Each row was made from one walk, in order. Every step used is in the known rows, and no mark comes twice. Write each row's walk.
(in the rows, 128 means zero)
Known rows
neder, nali, zabobe, gumuk: [105  96 133  85 185 131 129  66 106 104 101 169 108 166 160 161 144 193
 201]
zesiduk, neder, nali, zabobe: [136 103 161  96 170 106 142  91  92 119 138 152 105 136 123 122 124 182
 163]
gumuk, zabobe, nali, neder, midid, dizapul: [166  98 128 154 159  97  64 123 110  79 212  79 161 116 150 146  98 170
  76]
midid, dizapul: [123  98 149 121  79 121 152  98 160 108 152 103 148 113 116 154 145 116
 117]
tazun, dizapul, midid, neder, gumuk, zabobe, nali: [164 131 130 167 168 147 115 222 142 129 102  76  85 120 125  94 114  89
  67]
dizapul, midid, neder: [129 180 104 131  64 157 131 177 150 154 146 111 145 103  99  91 148  58
 100]
zolom, neder, nali, zabobe, gumuk: [115 101 114  84 186 153 129  79 127 132 102 180  98 159 160 173 124 200
 179]
tazun, dizapul, midid, neder, gumuk, zabobe: [143 169 114 156 145 178 161 207 183 172  94 102  83 113  98  91 154 103
  93]
nali, zabobe: [127 134 131 102 129 122 168  92 153  85 123 146 137 165 136 149 160 164
 185]
gumuk, zabobe: [113 122 142 149 137 135 118 102 181 116 114 134 105 132 113 106 133 129
 144]
dizapul, midid, neder, nali: [127 118 143 123 113 148 107 148 114 168 153 111 127 104 128  79 135  87
 120]
gumuk, zabobe, nali, neder, midid: [152 121 121 155 168  89  50 126  96  78 183 101 163 137 145 123  84 154
  99]
dizapul, midid, neder, gumuk, zabobe: [134 173 106 169 133 170 144 166 164 159  95 146  90 119 108  68 162 100
 108]
tazun, dizapul, midid, neder, gumuk: [134 175 111 131  92 167 194 214 152 171  95  99 118 114  91 112 167  74
  94]
kefo, neder: [ 85 151 132 125  58 119 127 115 120 168 114 136 161  92 123 156 120  99
 156]
zolom, neder: [122 129 124 119  81 150 148 117 183 148 124 145 125 126 106 145 118 109
 111]
zesiduk, neder: [114 147 141 125  82 109 141 124 120 134 134 138 119 103  65 118 111  90
  99]
dizapul, midid, neder, nali, zabobe, gumuk: [122 140 101  94 172 160 119 126 101 136 117 158 109 142 153 127 154 165
 165]
tazun, dizapul, midid, neder: [140 177 114 116  81 161 147 221 166 170 145  63 133  96  84 116 144  64
  82]
zolom, neder, midid: [126 130 107 120 127 152 115 102 166 113 151 142 159 129 107 125 109 135
  92]
midid, neder: [119 158 122 116  58 116 151 138 146 172 142 116 144 108 111 116 129  69
 102]

Which walk is each row?
[136  87 156 163 156 103  75 124 140  77 118 109 108 136 143 106  91 114
 113] -> gumuk, zabobe, nali
[146 121 120 137 128  80  71 125  77  75 188  96 191 138 141 144  96 135
 103] -> zabobe, nali, neder, midid
[113 114 131  88 190 124 124  86  81 122 108 178  94 145 129 150 123 188
 167] -> zesiduk, neder, nali, zabobe, gumuk
[146 129 129 101 157 148 136 133 115 136 152 133 125 137 149 101 153 155
 164] -> dizapul, midid, neder, nali, zabobe
[116 125 123 128  99 128 108 102 119 127 169 106 192  86 126 156 116 143
 102] -> kefo, neder, midid, dizapul
[127  80 161  96 173 117 146  69 122  98 131 143 122 164 159 135 147 187
 203] -> neder, nali, zabobe
[125 147 110 124 108 104 111 107 112 104 184 114 192 133 118 144 126 146
 128] -> nali, neder, midid
[135 124 135 149  98  81 154 141  80 117 113 129 145 149 151 159 132 111
 129] -> zabobe, nali, neder, gumuk
[ 85 152 125 141  75 127 179 119 109 169  65 161 145 113 128 149 144 105
 162] -> kefo, neder, gumuk
[148 116 140 157 126  84  79 138 106 110 161  99 128 134 152 143  96 133
 124] -> gumuk, zabobe, nali, neder
[137  89 150 176 169 108 114 125 129  84  84 134  93 148 149 106 110 113
 117] -> neder, gumuk, zabobe, nali
[118 132 118 130  99 151 193 118 169 155  77 172 113 141 117 143 143 110
 121] -> zolom, neder, gumuk
[146 114 136 170 153 106 118 155 124 130  98 122  96 130 154  92 101  92
  84] -> midid, neder, gumuk, zabobe, nali
[ 89 118 122  86 172 132 115  80  80 148  96 172 123 139 169 177 128 193
 210] -> kefo, neder, nali, zabobe, gumuk
